What can hang from each mark:
labik: bivabi naboniv rero zimu
bivabi: bofu labik naboniv rero
bofu: labik rero
naboniv: bivabi bofu labik rero
zimu: bivabi bofu labik
rero: labik naboniv zimu

Every row comes from one small tree of marks. Brackets hold a mark, then the marks that hang from it, in alphabetical order. Every link used is in the known rows. Which tree was each row made from?
In the rows, 128 means zero.
Known rows:
(bivabi bofu): [115 114 122 110 152 137 138 118 142  57  86 125 121 129 167 169 102 156
 136 130 170 106 132 119 127 128 204 166 163 105 114 140 123]
(zimu bivabi labik): [138 105  99 132 133 147 168 132 120  88 121 125 159 165 168 159  89 189
 163 167 124  77 161 123 138 119 156 160 175  83  68 131 146]
(bivabi naboniv rero): [ 81  69  90 133 136 139 138  90 149  93 130 114 143 111 128 174  53 177
 129 107 119  94 165 117 129 130 209 128 168 131  78  92 150]
(rero (labik naboniv)): [149  85  85 140 116  99 155 115 136  68  79 132 148 136 164 161 102 127
 134 100 163 106 130 115 144 117 150 150 164  82 133 157 134]
(labik (bivabi bofu)): [110  98 108 106 134 120 142 114 146  62 113 142 101 119 153 161  95 174
 142 130 153  92 173 106 152 149 162 175 171 112  84 128 127]
(zimu (labik rero)): [117  86  99 137 137 121 175 103 121  83 118 133 151 146 176 157 101 155
 150 132 150 103 169 121 147 108 158 131 157 102  98 120 150]
(bofu labik (rero naboniv)): [142  98  74  83 115 123 132 110 109  84 156 131 137  94 152 169  73 151
 156 124 119  72 149 118 127 133 139 133 178 100 140 106 168]
(bivabi (naboniv rero)): [129  79  91 149 104 143 142 102 154  62 110 105 134 133 150 167  55 144
 149 108 121 100 135 109 146 154 160 145 176 109  91 146 155]
(bofu (labik naboniv zimu) rero): [128 106  69  89 144 154 139 107 123 105 110 131 155 103 153 188 104 140
 163 151 115  56 132  97 145 129 153  97 169  94 146 125 155]
(bofu rero): [144 101  70 104 146 137 156 102 131 100 138 129 150 109 138 167  83 158
 153 142 129  92 120  95 135 121 157 138 157 121 138 131 146]
(rero (naboniv bofu)): [136  78  97  93 121  91 108  95 136  58 131 144 131 114 151 153  72 146
 136 101 176 101 170 134  95 128 148 152 155  96 127 142 133]
(rero (zimu bivabi)): [153 102 104 162 103 111 162 149 117  74 110 116 142 147 166 134  86 140
 139 135 144 111 161 121 162 124 136 171 148  68  95 132 120]
(rero (labik bivabi) naboniv): [146  71  85 104  83  59 138 116 127  42 142 141 113 106 148 143  70 149
 140  80 163 101 175 106 138 122 122 191 181  81 111 141 126]
(rero (zimu (labik bivabi (naboniv bofu)))): [151  81 113 158 129 102 163 129 126  94  99 133 141 141 182 157 108 135
 129 147 166  88 175 127 148 116 134 153 156  92  97 121 130]
(zimu (bofu rero)): [161 106  53 106 131 123 179 127 133 102 160 108 140 127 130 165  73 175
 143 126 136  87 125 113 152 141 149 140 165  96 141 136 142]
(bivabi naboniv): [122  74  87 144 111 140 139  94 145  79 107 113 136 109 150 177  67 156
 130 103 134  93 142 107 135 141 167 133 186 111  92 126 143]
(bivabi (bofu labik (rero naboniv zimu))): [137 115 118 102 127 128 142 124 118  63 116 116 121 108 171 173  99 144
 142 135 158  86 133 121 123 125 168 173 175  96 131 115 134]
(rero naboniv): [122  83  88  88 121  96 120 113 124  51 135 130 133 111 161 154  64 154
 143 102 160 113 162 132 117 118 156 149 159  92 117 131 133]
(bivabi bofu labik): [138 129 150 129 114 117 125 107 137  55 107 119 103 122 174 178 110 146
 146 133 163  98 125 132 110 142 193 185 181 107 123 151 116]
(bofu (labik bivabi zimu)): [107  97  92 100 113 125 117 125 125  80 124 145 112 104 149 157  84 147
 149 126 117  61 197  98 174 152 159 125 178  82 102 119 146]
(labik rero (zimu (bivabi bofu))): [ 90 107  99 112 119 134 165 105 135  52  97 124 139 142 147 148 114 152
 173 127 151 106 163  85 161 122 149 142 139  69  96 157 105]
(rero zimu): [148  94 107 156 115 102 151 139 119  77 107 120 135 129 170 141  87 122
 124 123 157 116 158 121 159 116 156 154 145  84 120 127 123]
(zimu (bofu rero) labik): [166 104  64 110 148 132 196 130 124 118 165 106 152 142 148 177  83 189
 147 155 133  64 130 114 143 120 158 140 181 101 124 123 151]
(labik (naboniv bivabi (bofu rero)) zimu): [132  99  76  82 151 159 106  95 140  92  74 150 162 116 148 190 121 139
 139 160 161  80 139  85 142 132 163 104 136 101 169 183 121]
(rero (naboniv bivabi) zimu): [153  91 101 114  87  92 112 144  97  45 128 125 128 112 179 143  72 131
 116 115 172 135 176 127 158 121 142 170 143  77 142 137 120]
(rero (naboniv bofu labik) (zimu bivabi)): [146  95 105 125 111  70 125 130 101  55 116 131 141 135 166 134  77 138
 142 110 175 112 167 135 122 125 103 174 151  47 122 138  97]
(labik naboniv rero zimu): [ 82  83  77 111 138 123 160  87 141  66  70 132 160 136 164 169 127 127
 164 117 164 114 156 104 161 112 137  87 125  79 122 155 116]
(rero labik): [154  90  90 141 106  95 152 120 131  66 105 133 135 126 151 147  87 130
 132  95 154 106 138 100 150 117 162 168 169  85 134 153 134]
(bofu (rero (naboniv labik))): [130  99  64  75 151 112 138 101 110  79 145 132 151  98 146 169  72 163
 160 125 139 103 119 102 123 114 140 137 161 105 150 128 128]
(zimu (bofu labik)): [148 106  72 120 108 116 155 144 123  88 143 112 123 136 149 155  72 160
 131 107 132  82 163 139 167 161 157 131 174  70 127 126 155]
(naboniv bivabi bofu (rero (labik zimu))): [178 104 100 122  86 130 102 120 143  46  96 150 128 153 137 138  84 109
 136 127 156 107 155  82 172 169 158 177 134  92 177 222 147]

Write each row's tree:
[131  94  95 118 152 149 142 119 119  89  89 135 162 146 190 183 107 162
 135 160 152  95 153 130 148 117 176 123 160 105 118 139 153]
(zimu (labik (naboniv bivabi)))
[ 71 122  78  67 170 140  84 127  89  73 100 150 149 112 145 161  76 166
 132 137 135 127 160  82 195 133 214 110 131  87 171 147 106]
(naboniv (bivabi rero) (labik zimu))
[160  87  88 121  93  68 154 151 111  59 151 101 126 124 166 143  64 141
 125  99 173 115 165 143 144 120 129 167 155  61 125 124 115]
(rero naboniv (zimu bofu))
[120 100  98  98 139 126 151 107 145  73 125 140 106 110 143 167  97 179
 149 141 146  85 159  95 147 146 154 175 173 121  94 127 130]
(labik (bivabi (bofu rero)))
[103  86  67  88 106  92 163 107 128  53 145 115 134 121 140 149  85 148
 159  91 163 110 175 101 161 119 133 121 141  63 128 149 109]
(labik (rero naboniv) (zimu bofu))
[121  91 102 108 166 139 168 108 138  93 100 136 143 137 178 192 117 181
 153 168 151  70 152 118 131 119 159 148 179 117  85 121 144]
(zimu (labik (bivabi (bofu rero)) naboniv))
[ 79  70  80  82 102  84 146  90 134  46 143 146 112 102 138 144  91 156
 169 100 154 102 212  81 170 127 110 136 147  83  90 135 110]
(labik bivabi (rero naboniv) zimu)
[162  89  69  95 116  99 156 104 123  75 150 127 145  99 138 162  77 149
 152 113 146  93 120  93 120 106 135 167 171 105 148 139 138]
(bofu (rero labik naboniv))
[109  99  91 105 133 139 118 121 124  81  83 134 143 120 171 176 101 130
 147 129 132  72 162 121 155 136 169  96 164  74 127 132 148]
(bofu (labik naboniv zimu))
[105  80  90 115  84  93 139 106 116  57 140 145 109 114 160 141  83 145
 152  91 132  95 216 132 168 158 111 136 168  83  95 104 163]
(bofu (labik bivabi (rero naboniv)))
[131 110 113  74  99 113  86 116 113  34 128 130 115 102 170 171  82 154
 136 122 169 114 158 120 129 134 177 171 164  92 144 161 117]
(rero (naboniv (bivabi bofu (labik zimu))))
[154 120  99 114 104 110 135 113 130  87 153 115 121 110 142 174  88 146
 157 136 132  76 133 103 137 136 163 146 176  93 143 158 115]
(bivabi (labik (zimu (bofu rero))))
[146 118 106 121 101 104 128 118 131  79 143 116 117 116 149 170  87 143
 152 129 137  82 142 111 140 139 171 146 175  85 137 159 113]
(bivabi (labik (zimu bofu)))
[139 117 115 115 149 137 160 120 134  73 102 115 130 119 161 172 108 149
 139 147 164  99 113 103 127 118 182 176 160 112 130 132 119]
(bivabi (bofu (rero zimu)))
[117  87  96 153  99 110 156 115 113  71  87 129 141 139 186 151 112 112
 142 103 145 107 179 149 169 142 121 109 148  70 118 112 160]
(bofu (labik naboniv (rero zimu)))
[172  89  87 127 128 112 144  86 147  99 120 150 143 118 126 157  95 134
 136 123 161  77 134  96 108 132 144 159 159 116 153 155 143]
(naboniv (bofu (rero labik)))
[147 136 114  92 110 155 100 115 116  63 114 131 117 105 159 182 109 153
 136 160 149 102 130  88 156 147 195 168 164 113 168 175 118]
(naboniv (bivabi (bofu rero) (labik zimu)))
[152  74  87 139 107  86 151 101 149  73  90 151 129 131 148 157 107 135
 133 101 168  87 161 108 143 139 122 164 169  90 117 158 134]
(rero (labik bivabi (naboniv bofu)))
[125 101 100  73 114 120  97 121 114  35 119 132 123 110 171 163  77 160
 128 116 172 126 160 125 135 133 176 167 155  96 138 150 129]
(rero (naboniv (bivabi bofu)))
[180 123 120 152  61 121 112 148 113  41 121 119 116 154 176 139  76 111
 144 143 133 139 152 121 197 170 149 184 137  92 156 188 144]
(naboniv (bivabi labik) (rero zimu))
[175  97 118 162 100 111 145 126 151  61 106 128 134 179 149 124  78 115
 157 134 150 103 158 126 141 160 124 183 131  83 115 176 145]
(naboniv bofu (rero (zimu bivabi)))
[177 103 100 136  62  68 157 155 107  56 165  93 123 139 165 140  68 152
 143 112 157 105 165 151 138 133 104 193 169  45 105 135 110]
(rero naboniv (zimu (bivabi labik) bofu))
[167 118  51 115 104 143 186 143 122 100 149 101 150 158 140 166  85 190
 164 144 106  63 139 134 159 167 109 142 179  59 107 132 157]
(zimu bivabi (bofu (labik naboniv) rero))
[127 122 113 122 117 149 145 135 128  59  99 121 130 153 162 156  96 174
 157 143 134  87 152 129 139 150 164 175 172  72  82 137 138]
(zimu (bivabi (bofu labik)))
[100 108 119 116 172 159 172 125 135  86  93 117 166 179 173 183 111 206
 164 180 137  76 152 144 118 111 194 161 163  95  55 114 139]
(zimu (bivabi bofu rero) (labik naboniv))
[131  95 132 157 116 150 157 117 154  48  84  90 121 143 174 180  84 144
 143 129 151  95 119 112 134 141 182 183 184 109  83 140 136]
(bivabi bofu (naboniv (rero (zimu labik))))
[153 122  96 108  88 134  99 128 112  67 129 131 120 115 156 166  89 149
 129 140 141 107 158 102 177 157 178 148 160  93 162 176 126]
(naboniv (bivabi (labik (zimu bofu))))
